Every row comes from one small tree of marks. Brackets hold a mark, then the marks that hang from it, in the order of their numbers. Every link used is in the known rows. Which tree was each row made from?
Known rows
[Z407 [Z247 Z222 Z264 [Z487 Z818 Z916]]]: [ 11  -4 -34 -18   6 -14 -35  -5   2  31  17  -2  -5  -7  22  -3  38  -6
 -27  36  -1 -24  11   4  20   2  -3  -2  19]
[Z286 [Z487 Z264 Z407 Z818 [Z916 [Z247 Z222]]]]: [ -8 -11 -28 -37   9  27 -22  13 -18  34  -4   3   2 -17   3  -2   8 -13
 -29  24   1  -3  -8  -6  27  17  -9 -17  -5]
[Z407 [Z247 Z222 Z264]]: [ 13 -16 -16 -26  -9  -7 -17  -3   3  11 -10   7 -27   4  21  -1  36  16
 -27  15  -3 -10  22  -3   4  -2 -13  22  31]
[Z916 [Z247 [Z264 Z487] Z407 Z818]]: [  5   4  -7 -23  -8 -24 -29   6 -30  22  16   9 -38  12  -8 -18  15   8
   4  -2  -9  36  -5   7   9 -20 -33   2  14]
[Z222 [Z247 Z264 [Z487 Z916]]]: [ 41 -13 -21 -14  11   9 -43  11 -22  17  33  -9 -20  10  37  -6  32  11
   5  25 -14  16  30  -2  -4  -8 -28   4  16]
[Z818 [Z487 Z264 Z407]]: [-19   7 -18 -20  17  11  -9  16 -15  25 -14 -10 -11   4  24 -15   6   6
 -19  19   1 -10  -9  -3   9  21 -12   1 -24]
[Z286 Z487]: [  4 -25  -4   6  -2  34  -4  24  -9  13 -23  -6 -10  20  32  -9  10   4
  -1   1  -2   9  -1 -12 -17   5  -4  11  11]
[Z684 Z247]: [ 18 -34   6  15 -22   4 -12  16 -16   2 -18   4 -16  37  26  -4  22  17
   6   3  -1   6  10  -7 -32  -5 -19  19  22]
[Z247 [Z487 Z407]]: [-15  -3 -12  -4   1   9  -5   7 -19  18  -3  -8 -19  34  35 -18  22   9
 -15   6   5 -11   6  -7  -7  12 -14   7  12]
[Z264 [Z487 [Z407 [Z247 Z222 Z818]]]]: [-20   1  -7 -35 -16   2 -11  -5  15  17 -15  16 -18   8   9 -14  30   8
 -29  14  13 -14 -16  -4  21   5  -7   8  29]
[Z684 [Z247 [Z264 Z487]]]: [ 13  -9 -10  -9  -7  -6 -40   8 -28  21  -3   1 -28  32  27  -7  13   3
  12  10 -10  14  -1  -6 -22 -19 -32  22  11]
[Z365 [Z247 Z222 Z264 [Z487 Z407] Z818]]: [  6   5 -20 -47 -13   9 -38 -13  -3  28  18  17 -49 -11  -7 -20  41  11
 -23  21  -7  -2   9   6   5  -4 -10   2  22]
[Z247 Z264 Z407 [Z487 Z916] Z818]: [  6  16 -27  -7  14 -37 -36  17 -16  18  44 -11  -8  14  -1 -25  31 -12
  -5  10   5  13  -8  12  18  -3 -15   0   8]
[Z684 Z247 [Z487 Z407 Z916]]: [  9 -17   0   9 -20  -1 -19  18 -17  14   7   0   6  21  37   9  17  10
  -6  32   2 -24  14   3 -26  16 -14 -14  -9]
[Z684 Z487]: [ 16 -22  16  24  -7  18   0  11 -13  17 -26  -7 -11  27  36  -4  18  19
  -2  10  -2 -14  25  -7 -35   9  -7  -1   0]
[Z365 [Z247 Z407]]: [ 13 -17 -20   0 -31  22   3   2  18  -3 -29  14 -26  11  18  -6  36  30
  -7   7  -5  15  16  -9  -6  23  -3  14  18]
[Z916 [Z247 Z222 Z407 [Z818 [Z487 Z264]]]]: [ 10  -5   3 -39  11 -18 -25  16 -17  13  11   1 -25 -19 -17 -10  18   6
 -38   8   5  16 -11   7  27 -11 -19  -9   6]
[Z286 [Z487 Z264 Z407 Z818]]: [-34  -5 -21 -21   5  29 -14   7 -13  37 -24  -2 -19   7  11 -20  -2  -2
 -13  12  -5  -2 -24  -6   6  19 -13  -1 -17]
[Z916 [Z247 [Z222 Z487] Z818]]: [ 29 -22  34 -26  -8  10 -11  12 -24  18  -2   5 -26   0   9  -6  14  15
 -25   2   9   1  35 -14  -6 -27 -12  -4  34]
[Z916 [Z487 Z264 Z818]]: [  2  -5  -2   2   9  19  -8  10 -17  40 -43  -4 -12   4  24 -18 -16  -5
 -11  16  -6   0  31 -13  -5  22   0  -2 -11]
[Z286 [Z487 [Z407 [Z247 Z222]] Z818 Z916]]: [-20 -12 -29 -24 -12  18  -9   7  17  29  -3  10  13 -13  23   3  20  -8
 -36  34   8 -26 -10   1  22  27   6 -17  10]
[Z222 [Z247 Z818] Z487]: [ 30 -20  38 -22 -11  23 -19  13 -11  17   7   0 -37   4  29 -14  10  32
  -2  14  -4  10  35 -14 -15 -25 -20   1  22]
[Z365 Z247]: [ 26 -28 -10  11 -32  42   5   1  13   4 -40  17 -21  12  22  -7  36  31
   7  11  -8   9  30 -12 -21  18   4  17  23]
[Z222 Z247]: [ 31 -37   8  -2 -13  28  -7   7  -6   4 -14   6 -25  20  32  -5  30  35
   3   5  -7  19  31 -11 -22   0 -24  11  31]
[Z916 [Z247 Z264 Z407] Z487]: [ 15   3 -10 -24  -5 -12 -20  18 -42  23   7   1 -35   0  29   0 -15   5
 -20  11 -19  29  49   2  -2   2 -28  -5  -4]
[Z365 [Z247 [Z487 Z264 Z407 Z818]]]: [ -9  -1 -31 -17 -13  32 -21 -12  -1  31 -20   8 -37  -1  10 -23  25  18
  -7  29 -15  -6   1  -6   7  21  -4   2 -10]

Which tree is each row?
[-21  -5 -38 -38   2  18 -22   9  13  29 -11   3   6 -20  11  -4  15 -12
 -36  37   3 -20 -22  -4  39  27   4  -6  -7]
[Z286 [Z487 Z264 [Z407 [Z247 Z222]] Z818 Z916]]
[  1  -1 -18 -23  -3  -5 -27   4 -50  27  22  -2 -41  19  25 -10  15  15
  -7  11 -16  10  22   4  -6 -11 -35   2   4]
[Z916 [Z247 Z264 [Z487 Z407]]]
[ 13   1 -12 -35  -5   3 -38   3 -10  27  28  12 -21   3   8 -15  27   9
   9  20  -5  21   6   4   8  -5 -30  -4  17]
[Z222 [Z247 [Z264 [Z487 Z407 Z916]] Z818]]
[ 11 -13 -16  29   9  10  -9   8  -9  31  -3 -10  16  23  29 -15  29  -8
   0  18   9 -14  11  -6  -5  17   5 -10  12]
[Z247 [Z487 Z818 Z916]]
[-31  -4 -16 -10   1  12   0  -6 -12  35 -34   3 -17  19   8 -23  12  10
 -14   7   3 -10  -3  -7   4  27 -14   2  -6]
[Z487 Z264 Z407 Z818]
[ -2  -1 -21  -7  -9   7 -13  12   5  11 -13  -5   1   1  27  -1  22  14
 -13  41  -4 -31   9   0  15  32  -1   0 -25]
[Z684 [Z487 Z264 [Z407 Z247] Z916]]
[ 23 -18  -7  -3   7  14 -24  14 -38  11  -9 -10 -33  18  15 -16  18  15
   0   8 -12  15  16 -11   3 -11 -21  16   4]
[Z916 [Z247 [Z487 Z264]]]
[ 21  -1 -21 -23   2 -23 -41   6   5  16  30   2 -11  -9   4 -13  45  -5
 -19  29   3 -14   3   9  25 -10  -1   7  28]
[Z407 [Z247 Z222 Z264 [Z487 Z916] Z818]]
[  3  -7 -17 -41  -3   9 -28  20 -22  26  29   9  -5 -14   0  -2  15 -12
 -20  17   1   9   1   7  13  -2 -13 -15  12]
[Z286 [Z487 Z407 [Z916 [Z247 Z222 Z264 Z818]]]]
[-23  -3 -32 -13   9  27 -14  16  -6  34 -14  -4  10   2  14 -14   4 -15
 -11  23   3  -6 -18  -6  18  30  -1  -9 -17]
[Z286 [Z487 Z264 Z407 Z818 Z916]]
[  4  -1  -5 -41   6  26 -24   7 -11  36   5  -6 -13  -8  38  -7   2  15
 -19  39  -1 -11  30 -20  18  11 -21 -14 -10]
[Z222 Z247 [Z487 Z264 Z407 Z818 Z916]]
[ -3   1 -24 -33 -16 -18 -15   3  13  15  19  17   0  -6   3  -6  42   1
 -26  25  11 -19   9  10  26  15  -4   0  27]
[Z487 [Z407 [Z247 Z222 Z264 Z818]] Z916]
[ 21  -9   2 -19   4 -28 -47  21  -4   5  15  -5  -6  -4 -15  -1  26  -5
 -28  25  12  -8 -16   5  11  -2 -15  -7  -4]
[Z684 [Z247 Z222 Z407 Z818] [Z487 Z264 Z916]]
[  6 -14   2   7 -20  -7 -18   8   6   8   1   5 -26  12  10 -24  34  20
   0  18  -4  -6  -6   6   5  -8   2  14  22]
[Z407 [Z247 Z487 Z818]]
[  6  -3   0 -16   2 -16 -21  22 -22  14   9   1 -26  -9 -13 -18  11  14
 -10   9  -7  26 -13  10  18  -8 -20  -6 -10]
[Z916 [Z247 Z407 [Z818 [Z487 Z264]]]]
[  7  -7 -19   6  -3   2  -7   6  -9  28 -10   5  14  16  19  -3  19  -6
  -3  14   8  11   0  -8  13  16 -10 -16  11]
[Z264 [Z487 Z818 [Z916 [Z247 Z407]]]]
[ 17 -11  -9 -30   2  -8 -44   2 -23  22  -2   2 -28  21  22   0  20  -5
 -15   9   2   4   0 -10 -14 -22 -33  18  27]
[Z684 [Z247 Z222 [Z264 Z487]]]
[  0 -12   8 -17  -2 -17  -3   6   8   5  -6   5 -15  14 -12 -17  37   6
 -38 -13  24   6  -6  -2   8   2  -9   6  44]
[Z247 Z222 Z407 Z818]
[ 11   0  -7 -15   9   5 -15  17 -23  28  -5 -12  -2   1  25  -6  -1   1
 -17  24   4  -3  24 -19  23   4 -11 -10 -14]
[Z222 [Z487 Z264 Z818 [Z916 [Z247 Z407]]]]
[ 28 -13  -2  10  -9  12 -11  17 -11  15  -8   8  12  16   9 -10  25  -3
  16   9  10  16   6  -8   4   0  -3  -1  24]
[Z264 [Z487 [Z916 [Z247 Z818]]]]
[  6  -9  10 -30  22  20 -12   1 -11  35 -31 -12 -18   4  24 -10   7   1
 -41  11  14 -23  22 -30   4  -3  -7   4  12]
[Z247 [Z222 [Z487 Z264 Z818]]]
[-24   2  -7 -17 -24   2  -8   0  11  17 -17  15 -18  17  14 -19  23  13
  -6  15   5  -7 -18  -1  15   9  -6   9  16]
[Z264 [Z487 [Z407 [Z247 Z818]]]]
[ 21 -20  19   6 -11   4  -9  20 -25  21   4   9 -14  -1   3 -13  15  18
   5   9  -6  15   8   9 -13 -12 -10 -13   8]
[Z916 [Z247 [Z818 Z487]]]
[ -3  -4 -23  -3  -7 -12 -29  -7 -10  33   5  -1 -33   9  26 -16  24  12
  -4  28 -19 -13   5   7   1  -6 -13   7   4]
[Z407 [Z247 Z264 [Z487 Z818]]]
[  3  -8 -22 -10 -25  34 -10  -2   3  14 -12  10 -33  11  28 -13  33  25
  -8  22 -10  -4  16  -7  -6  18  -3   8   9]
[Z365 [Z247 [Z487 Z407]]]
[ 11   4 -13 -40  28   0 -15  21   0   7  -7 -22   1   6  29   0  17  -9
 -54  12  27 -13  18 -30  34  12  -8  10  11]
[Z247 [Z222 [Z487 Z264 Z916]] Z407]
[ 16 -16  -6 -23 -25  10  -7  -3  26   2 -16  23 -28  -6 -14 -12  46  22
 -28   3   8  13   5  -2   6  10   2   6  38]
[Z365 [Z247 Z222 Z407 Z818]]
[ 11 -15 -21  20  11  15  -3   9  -3  26 -32  -4  21  15   8 -16  24  -6
   5  14   9  -6   9 -13   8  28   4   1   3]
[Z487 Z264 Z818 Z916]
[ 13 -24  13 -10   3   0 -38  -1 -19  32 -19  -4 -26   3   6   0  12   7
 -25  26  -4 -22   0  -3 -22  -6 -20  -8  -8]
[Z684 [Z247 Z222] [Z487 Z264 Z818]]
[ 16  -3 -17 -38 -18  -3 -25  -8  13  13   3  21 -43 -11 -17 -13  43  17
 -24   7  -2  17   9   5   8   0 -11   7  31]
[Z365 [Z247 Z222 Z264 Z407 Z818]]
[ -7  -2   3 -49  -3 -10 -38  -4 -33  44  14  -1 -34   9  30   1   2   3
 -39  21   1 -22  19  -7 -15 -17 -33  -5  10]
[Z684 [Z247 [Z222 [Z487 Z407 Z818]] Z264]]
[ 19 -20 -20 -17   6  17 -27  12 -24  39  10   3   3 -12  14   5  12 -15
 -14  21  -4   8  11   0   1  -2  -8 -19  12]
[Z286 [Z487 Z818 [Z916 [Z247 Z222 Z264]]]]
[ 25 -16  23 -17  -8 -23 -50   5 -26  27  20   4 -37   4  -2  -4  20   7
 -13  18  -7  -9   5  13 -33 -28 -26  -5  10]
[Z684 [Z247 Z222 Z264 Z818] Z487]
[ -7   9 -30 -12  21  10 -10  26  -7  23  -3 -13  19  -1  27  -9  13  -6
 -16  29   9 -15  -4  -3  21  33  -1  -5 -25]
[Z818 [Z487 Z264 Z407 Z916]]
